Each row was made from one small tree. Brackets hold a mark, then the marks that hang from it, in alphabetical order. Every link used is in the known rows. Write each row's tree.
(in the rows, 128 means zero)
Known rows:
{D P}: [108 122  90 150 130 113 176 105 134  96 132 142 188 175 160  88 149 146
 143 124 109 116 137 183 120 126 170  76 170 170 117 121 110]
{Z {J B K {U Q}} S}: [104 127 114 105 124 181  74 115 142 160 130  93 104   4 117 147 111 147
  90 113  73  88 133 119  78 149 144 145 112 135 132 136 104]
{T {X {N {J B}}}}: [163 140 150 143 125 147 165 137 113  83 151 123 171 156 150  93 122 111
 171 139  82 146  89 116 100 124 112 153  89 148 119 130 129]
{U {J K} Q}: [ 88 103  73 148 139 143 146 114 165 134 141 137 151  93 123 135 123 173
 127 124  68 110 138 134  77 121 153  88 111 146 142 129 155]
{L J}: [102 145 131 116 154  95 204 120 112  72 145 122 198 172 138  91 117 144
 128 131 122 168 161 189 124  87 152  95 125 120 120 117 148]
{T {X {N {J K}}}}: [129 143 166 129 137 145 160 133 121 108 161 124 123 130 134 108 118  66
 165 153  64 153  96 108  97 143 106 153 115 144 115 131 113]
{N {J B {U Q}}}: [122 123  99 117 125 145 132 117 124 116 148  98 159 110 111 135 143 191
 133 103  98  97 135 117  82  96 115 114  90 131 132 130 137]
{Q U}: [123 139  88 123 129 129 172 126 104 100 137 117 179 163 145 100 111 184
 125 135 112 131 134 167  93 150 159  99 142 107 145  99 106]
{S M {Z J}}: [131 153 162 148 152 126 145 148 175  74 116  85 185 147 135 133 138 148
 127 145 112 154 123 182 101 151 143  79 129 113 135  85 120]
{U {J B K} Q}: [ 98 100  59 151 119 139 120 117 148 125 135 138 159  80 122 133 121 199
 120 121  73  94 132 127  70 113 139 106  90 141 133 123 170]
{X N T}: [129 122 136 174 155 167 200 129 140 105 164 159 168 179 171  85 134 105
 155 151  97 162 149 126  89 134 163 102 125 151 130 145 124]
{L P}: [103 141 115 132 146  90 196 133 127  85 140 126 177 166 150  77 115 133
 137 104 107 157 159 189 133  97 132  82 146 143 128 120 129]
{D {P {L {J K U}}}}: [ 65 130 134 119 164  81 100 123 115 108 181 133 137 132 124 129 137 137
 116 154 100 112 184 162 127  92 136 109 155 119 116 125 105]
{U Q}: [120 121  83 138 142 138 189 104 158 111 130 116 181 145 119 104 111 167
 142 120  96 111 148 157  81 110 170  79 125 156 141 108 136]
{M {S {Z J}}}: [117 150 140 117 131 122 174 157 141  93 115 114 178 119 133 113 143 106
 127 116 119 122 134 173  91 143 151  78 154 112 153 115 108]
{Q {U J}}: [109 119  78 146 120 136 172 128 106 105 142 126 184 142 150 112 126 207
 127 130  96 129 125 156  92 156 166  88 122 107 153 114 127]
{T {X {N {J B K {U Q}}}}}: [125 116 128 142 118 156  85 129 118 127 169 124 107  72 108 137 126 112
 146 136  61 113  92  65  80 121 103 178  78 145 115 137 117]
{K J}: [120 139 112 132 148 142 191 114 121  96 130  99 156 165 163 121 104 173
 132 127 100 121 145 163 131 123 165 109 134 120 148 140 112]
{X {N J} T}: [141 126 166 147 151 185 207 130 138 104 162 150 155 183 163  95 158 101
 165 135  95 165 140 106  94 137 121  97 107 127 126 158 123]
{T {X {N {J B {U Q}}}}}: [143 119 121 155 121 155 123 121 122 107 164 107 137 105 117 121 131 132
 164 129  71 118  95  81  86 110 123 162  80 159 126 134 117]
{B J}: [119 139 121 124 164 134 186 107 116  90 124 129 199 167 159  91 108 156
 125 149 103 148 169 158 105 114 163  92 142 120 112 139 143]
{M {S Z}}: [111 161 122 126 130 105 175 156 125  74 127 132 197 155 137  90 153 110
 159 127 129 129 145 185  88 112 156  81 154 111 143 109 118]
{P D {L {J B K U}}}: [ 74 148 161  77 186  93  58 148 110  99 189 110 134 111 133 139  94 156
 109 147 114  90 197 138  91 105 110  98  93  69 131 113 130]
{T {X {N J}}}: [139 137 161 142 141 148 194 132 123  90 152 110 155 165 146  94 129  87
 179 147  78 161  93 126 104 134 127 132 110 152 128 136 108]
{X N}: [149 133 132 158 152 126 192 127 127  89 158 128 183 157 165  90 117 110
 159 140 104 150 152 155  97 122 145 108 134 144 129 121 122]
{S M {Z {J B K {U Q}}}}: [114 133 127 146 126 135  34 146 174 122 129  96 134  50  97 175 138 175
  91 141  88 102 124 126  76 134 123 121  87 108 125  87 123]
{S {Z {J B {U Q}}}}: [109 124 111 141 116 147 103 127 153 124 141  82 151  81 100 161 132 181
  89 113  91  93 114 131  91 134 159 118 101 125 152 108 117]
{Z J}: [123 138 130 124 148 141 201 122 142 116 131  93 177 137 149 111  99 149
 104 123 107 125 136 170 104 157 156  93 139 137 144 125 123]

Which tree is each row?
[114 136 100 136 121 131 125 131  88 101 150  90 153 123 161 129 110 197
 110 120 103 103 142 143 130 109 151 146 108 114 140 145 112]
{K {J B U}}
[ 79 126 126 118 141  84  73 133 107 110 180 136 147 120 124 128 131 155
 110 151  98 107 176 155 123  83 120 132 129 113 111 120 116]
{D {P {L {J B K U}}}}
[105 118  69 131 103 133 104 139  95 117 139 147 154 102 147 130 118 214
 100 136  80 115 119 139  83 149 128 130 108  94 132 110 142]
{Q {U {J B K}}}
[ 90 119  89 121 151 145 106 100 123 133 143 131 138  78 118 140 109 163
 110 149  78 119 170 115  77 107 155 120 129 118 108 146 131]
{B {J K {U Q}}}
[ 89 134 150  97 180  63 167 133 129  63 137 132 163 162 154  78 114 134
 138 102 132 159 188 175 152  94 118  36 125  94 121 117 141]
{L J {P D}}
[104 154 144  98 170  91 130 144 122  89 162 125 164 144 125 119  87 156
 116 150  95 127 185 165 100  82 107 122  95  96 123 107 154]
{P {L {J B K}}}
[122 139 149 130 110 141  95 143  87 101 185 114 117  89 138 124 126  90
 149 145  70 135  88  85  95 129  94 193  92 135 108 144 107]
{T {X {N {J B K U}}}}
[ 97 151 128 107  93 118  79 173 110 117 145 122 133  46 126 142 142 115
  90 120 109  93 123 133  84 138 116 139 137  99 133 124 110]
{M {S {Z {J B K U}}}}
[ 97 151 136 123 121 120 137 161 119 101 143 103 161  95 131 125 148 111
 114 120 125 114 131 156  95 142 154 106 155 107 156 125  91]
{M {S {Z {J U}}}}
[ 98 124  69 129 117 129  90 122 120 133 158 120 136  76 111 137 107 176
 106 119  91  88 139 125  69 102 137 140 105 138 118 117 132]
{J B K {U Q}}
[ 92 145  99 118 115 118  94 135  94 113 175 119 143 100 143 125 111 154
  99 131 100 108 136 142  79 114 129 148 117 125 114 126 125]
{J B K U}
[ 96 151 169  89 219  99 159 135 142  76 154 103 173 184 139 109  94 149
 145 146 131 113 203 173 104 118 143  41 113  90 148 101 135]
{P D {L J}}
[108 144 129  91 115 134 109 136  91 112 170 103 132 100 133 134 134 151
 111 116  96 108 133 127  90 115  81 148 104 106 110 131 133]
{N {J B K U}}
[101 128  99 119 105 134  67 151 135 131 130 125 127  27  96 159 146 135
  95 112 101  74 132 112  73 123 126 129 117 101 136 119 117]
{M {S {Z {J B K {U Q}}}}}
[ 63 138 145  99 172  65 135 137 105  74 163 120 145 132 145  98 125 137
 127 101 139 154 189 163 150  86 124  63 122  93 117 134 124]
{L {J U} {P D}}
[143 154 152 144 137 122 115 156 166  71 113  91 195 138 140 126 134 172
 113 136 109 136 120 179  99 142 132  94 104 110 130  82 133]
{S M {Z {J B}}}
[137 125 161 134 129 180 142 141 124 119 163 170 125 134 159 110 154 111
 144 139  80 146 138  87  83 133  82 138  87 112 105 152 139]
{X {N {J B K}} T}
[117 116  73 146 125 148 119 109 116 122 133  91 141 104 129 147 109 217
 114 111  94  83 144 126 115  98 157 132  99 128 149 139 111]
{K {J B {U Q}}}
[139 137 149 141 119 143 131 138  90  88 180 106 151 131 146 107 127 112
 158 138  81 140  88 102 102 119 117 173  90 145 122 140 106]
{T {X {N {J B U}}}}
[112 157 164 105 154 161  80 138 146 128 129  76 121  48 154 136 122 111
 115 144  97 138 141 156  85 159 134 127 139 122 117 125  88]
{Z {J K U} {S M}}
[ 85 126  90 119 125 104  95 115 111 118 159 129 144  75 100 136 121 170
  98 130  99 120 164 124  94  69 128 142  88 113 103 120 152]
{L {J B K {U Q}}}
[125 152 164 119 158 160 115 131 149 107 126  60 151  77 162 113 126 133
 128 131 111 141 143 171  96 150 158 105 136 133 137 129  90]
{Z {J U} {S M}}
[128 130 170 138 147 185 174 135 136 121 161 162 117 148 150 110 159  86
 152 145  78 158 142  95  88 149  94 120 109 118 109 154 124]
{X {N {J K}} T}
[ 98 133 138  97 164  66 139 143 120  65 133 143 175 153 153  83 114 161
 129  94 134 149 186 175 152  77 107  57 103  89 111 113 151]
{L {J B} {P D}}
